What can hang from each mark
K_354: K_140 K_225 K_384 K_677
K_837: K_140 K_225 K_384 K_677
K_783: K_140 K_225 K_384 K_430 K_677
K_430: K_354 K_783 K_837
K_140: K_354 K_783
K_225: K_354
K_384: K_354 K_783 K_837
K_677: K_837

In the rows, 128 means zero.
Known rows, with every way that one mark hangs from another
K_140[K_354 K_783]: [ 94 116 125  70 150 121 145  91 135 142 112  79 185 161 181 170 136 114
 130 134 148 114 125 140 118  93 140 114  93  99  98 174  81]
K_783[K_140 K_225]: [ 70 124 115  80 157 147 137 113 136 154 118 105 188 146 159 169 132  97
 146 124 137 128 131 103 123 128 133  90 116 129 106 136  97]
K_384[K_354[K_140 K_677] K_783 K_837]: [ 54 140 147  91 127 158 173  99 121 131  75 115 159 165 159 172 138  94
 193 147 145 126  71  99 118 118 153 100 116  94  75 151 105]
K_430[K_354[K_677] K_837[K_225 K_384]]: [ 74 109 139  85 161 143 155  95 139 170 101 133 177 178 170 183 119 125
 139 126 152 129 138 109 107 121 126  84 109 104 107 127  78]
K_837[K_384[K_354 K_783[K_430]] K_677]: [ 87 138 157  88 140 149 138 122 149 147  98 120 193 181 133 158 144 101
 197 126 153 131  94 138 115 116 128  91  90  73  75 126 146]
K_677[K_837]: [ 76 107 123  88 160 169 149 100 145 138 131 122 170 140 132 160 116  97
 153 120 146 128 119 103 127 118 121  92 110 144  87 136 105]
K_140[K_354]: [ 85 114 127  74 153 135 145  94 131 135 123  82 182 148 171 164 126 105
 132 124 152 124 125 125 118 112 137 100 102 114 105 146  94]
K_384[K_783 K_837[K_140 K_225[K_354] K_677]]: [ 76 143 133  86 132 158 163 103 140 145 100 113 195 189 106 167 150 127
 176 148 152 111  67 128 112 126 125 101  95  85  62 116 124]
K_225[K_354[K_140 K_384 K_677]]: [ 68 106 161  78 142 112 146 112 124 146  81  86 178 140 190 165 125  94
 190 138 142 135  91  96 121 124 149 115 121 124 102 140  98]
K_677[K_837[K_140[K_783[K_384]] K_225[K_354]]]: [ 82 123 112  79 159 135 163  96 157 156  98 105 178 177 104 173 126 122
 168 139 144 109 107 123 117 108 118  86  93 117  66 135  89]
K_430[K_783[K_225[K_354] K_384] K_837[K_140 K_677]]: [ 71 131 139  95 146 132 162 105 146 160 107 101 179 156 150 185 153 129
 160 134 136 116 135 104 130 117 122  80  82  96  84 158 138]
K_225[K_354[K_384[K_783] K_677[K_837[K_140]]]]: [ 73 119 160  79 132 140 152 113 140 142  80  94 170 154 149 163 130 101
 206 152 153 128  80  99 123 115 133 101 115 129  79 138 107]
K_225[K_354[K_140 K_384[K_783[K_430] K_837] K_677]]: [ 59 116 164  81 130 118 155 117 122 151  66  96 175 144 178 163 136  87
 203 158 140 140  70 100 132 120 149 110 119 111  83 152  95]
K_384[K_354[K_140] K_837[K_225 K_677]]: [ 57 137 127  90 152 155 175 104 134 144 104 117 183 179 139 166 136  99
 158 125 140 123  92 118 101 137 136 102 100  87  77 120 120]
K_384[K_354[K_225] K_783[K_140 K_430 K_677] K_837]: [ 39 143 126  89 117 155 172 126 131 146  77 108 174 178 158 165 158  69
 169 166 139 126  84 111 116 120 146  97 113  89  67 138 116]
K_837[K_384 K_677]: [ 97 124 148  84 159 154 127 114 146 152 125 129 201 169 142 158 130 111
 172 116 157 134 114 131 119 131 122  98  99  94  97 127 138]
K_837[K_140[K_354] K_225 K_677]: [ 75 143 119  71 153 129 143  92 144 146 120  91 207 194 120 182 143 122
 149 116 152 104 102 145  90 129 139 104  90  97  75 108 115]
K_783[K_225 K_384[K_354[K_140]] K_430[K_837] K_677]: [ 33 148 131  92 147 115 154 119 135 162  74 100 166 150 162 188 152  66
 174 150 113 135 141  89 138 132 139  55 103  93  84 148 119]
K_837[K_140 K_384[K_354 K_783[K_225 K_430]] K_677]: [ 78 161 142  89 138 143 140 122 148 158  88 110 192 198 107 173 149 114
 216 131 154 123  85 138 107 121 130  88  86  67  57 127 141]
K_384[K_354 K_783[K_225] K_837]: [ 73 144 124  90 138 180 170 110 132 138  92 111 162 166 138 155 135 105
 171 155 144 122  95 107 120 120 122  86 100  95  85 144 123]
K_430[K_783[K_225 K_384[K_837[K_140]] K_677]]: [ 76 138 115  93 147 148 150 115 139 166  88 111 183 162 158 179 136 109
 160 152 144 121 125 113 132 122 130  88  98 103  94 168 136]
K_225[K_354[K_140[K_783[K_430]]]]: [ 77  97 139  83 142 101 151 107 125 148  98  80 188 145 176 171 138 104
 160 125 133 121 101 116 125 103 147 114 104 103  90 147  87]
K_783[K_430]: [ 80  99 126  86 154 135 129 105 128 152 118 109 188 141 152 158 121  87
 153 117 138 126 114 120 124 114 135  97 106 129  92 133 111]
K_225[K_354[K_384 K_677[K_837[K_140]]]]: [ 73 112 154  81 142 136 153 113 137 149  90  92 172 149 152 161 123  98
 194 141 152 129  91  98 121 122 131 103 119 136  86 135 107]
K_354[K_384[K_783 K_837[K_140 K_225]] K_677]: [ 72 143 142  78 143 153 143  99 132 161  67 130 176 178 141 162 121 108
 202 168 155 127  68 113 110 129 134 108 114 123  72 146 106]
K_140[K_783]: [100 108 125  82 154 138 134  93 135 146 115 107 185 157 167 163 127 115
 145 127 145 112 117 125 119 102 133 117  98 115  98 160 101]
K_837[K_225 K_384[K_783[K_430]] K_677]: [ 90 133 137  76 154 140 123 113 153 167 100 144 214 198 115 164 138 115
 180 131 146 125  96 151 107 125 122  89  91  83  80 106 132]

Rows
[ 74 134 150 102 148 145 163  93 136 151 101 125 163 161 154 173 127 121
 172 133 147 137 115 103 119 111 121  78  98  86  73 150  95] -> K_430[K_837[K_384[K_354[K_140] K_783]]]
[ 56 108 144 108 132 139 169 109 142 157 109 101 185 148 213 199 150 109
 113 120 153 129 149  99 121 102 141 103 104 102  96 166  93] -> K_430[K_354 K_783[K_140 K_677] K_837]
[ 72 121 106  79 162 136 157  96 159 162  97 113 177 175 110 178 126 112
 161 135 143 113 116 129 118 104 125  91  88 122  63 145  80] -> K_677[K_837[K_140[K_783[K_384 K_430[K_354]]] K_225]]
[ 87 115 158  82 136 132 148 119 141 142  90  82 185 142 169 149 132 104
 178 147 153 135  95 106 126 113 126 105 105 115  92 140 102] -> K_225[K_354[K_384[K_783[K_140]]]]
[ 59 126 138  54 145 140 147 104 137 138  88 100 163 161 178 163 132  89
 171 169 147 129 103 114 113 117 145 110 112 135  94 153  93] -> K_140[K_354[K_225 K_384[K_783] K_677[K_837]]]
[101 133 110  84 168 135 137  94 145 179 100 127 199 202 105 170 105 142
 173 125 161 118 102 143  93 123 117  90  96  96  73 114  96] -> K_837[K_140 K_225 K_384]
[ 59 141 130  79 152 157 174 116 150 141 100 107 172 160 153 152 146  79
 163 149 143 131 120 105 131 136 132  85  98 102  88 144 117] -> K_783[K_140 K_384[K_354[K_225] K_837[K_677]]]
[ 53 126 129  71 152 112 140 101 123 163  71 117 174 155 177 185 140  84
 185 148 118 127 107 108 138 120 163  99 116 112  93 176  87] -> K_354[K_140[K_783[K_225 K_384[K_837] K_430]] K_677]
[ 65 116 164  92 152 152 154 104 145 141 119 105 175 139 187 166 137 105
 141 129 154 138 135  94 123 126 122 109  90 114  97 149 108] -> K_430[K_354[K_384] K_837[K_677]]
[ 69 147 140  86 140 153 148 116 145 160  76 123 190 168 153 157 133  94
 174 170 154 141  89 113 120 130 124 103 109 109  74 148 102] -> K_354[K_384[K_783[K_140 K_677] K_837[K_225]]]
[ 67 120 160  90 140 147 157 100 140 155  95 124 170 161 184 186 136 116
 159 133 158 138 128  98 126 110 135  85 112  96  96 152  73] -> K_430[K_354[K_677] K_837[K_384[K_783[K_140]]]]
[ 82 142 114  87 161 154 171  95 145 152  88 109 168 175 116 157 118 109
 170 147 151 120 109 115 120 127 116  74  88  99  76 139 109] -> K_783[K_384[K_354 K_837[K_140 K_225]]]
[ 79 131 136  71 158 141 153 105 140 150 107  95 187 162 162 152 128 100
 145 148 154 135 110 132 115 128 126 106  96 106  92 150 102] -> K_140[K_354[K_384[K_837[K_225 K_677]]]]
[ 66 133 121  76 163 148 140 119 141 163 102 120 182 146 133 154 142  76
 169 150 124 134 128 113 152 139 123  70  95 112  95 149 133] -> K_783[K_225 K_384[K_837[K_677]] K_430]
[ 67 130 115  71 153 133 146 111 136 150 116  82 188 150 172 174 140  96
 134 128 140 129 137 114 123 122 140  87 113 115 106 147  81] -> K_783[K_140[K_354] K_225]
[ 64 130 113  82 154 140 166 107 135 156  85 103 161 163 131 152 127  82
 177 155 138 124 107 115 128 122 129  82  89 107  72 149 114] -> K_783[K_384[K_354[K_225] K_837[K_140]] K_430]
[ 95 107 139 107 157 146 154  95 138 173 118 136 178 157 173 172 117 135
 141 122 152 132 138 116 120 101 115  89  94 102  91 168 112] -> K_430[K_783 K_837[K_384]]
[ 78 144 130  66 146 114 135 115 139 157  83  74 187 167 196 174 145  98
 149 164 143 126 128 133 117 110 139 114  99  96 102 181  95] -> K_140[K_354[K_384] K_783[K_225 K_677]]
[ 69 128 123  76 160 135 165 113 134 153  91  95 169 139 152 160 132 100
 168 157 130 134 123  93 151 134 125  74 103 105 106 151  99] -> K_783[K_225[K_354[K_140]] K_384[K_837]]
[ 55 152 125  82 150 131 148 120 139 145  77  90 172 158 163 179 142  80
 178 149 130 128 132  94 128 137 141  71 105  96 104 138 127] -> K_783[K_225 K_384[K_354[K_140]] K_677]
[ 70 123 131  66 148 132 146 102 141 155  93 112 181 176 145 176 132  96
 167 139 146 127 109 135 118 109 141  82 113 111  86 138  86] -> K_140[K_354[K_677[K_837[K_225 K_384[K_783[K_430]]]]]]
[ 58 117 133  86 144 133 142 125 136 166  84 103 195 161 173 168 132  76
 150 147 147 137 112 120 119 126 135 106 106 110  92 135 105] -> K_783[K_430[K_354[K_384[K_837[K_225]]]] K_677]
[ 70 138 146  85 146 141 152  99 137 162 101 123 172 164 164 181 138 114
 162 142 145 138 128 107 128 116 127  71 113  94  88 156  83] -> K_430[K_837[K_384[K_783[K_140[K_354[K_677]] K_225]]]]
[ 63 121 131  58 151 138 152 105 123 149  93  97 168 160 194 155 124  88
 153 167 148 131 108 116 112 129 144 116 115 128 107 157  94] -> K_140[K_354[K_225 K_384[K_837] K_677]]
[ 56 143 129  80 145 130 160 126 133 154  80  91 178 148 161 174 147  84
 171 166 129 135 120  92 149 143 133  73 113  92 105 144 115] -> K_783[K_225[K_354[K_140]] K_384[K_837] K_677]
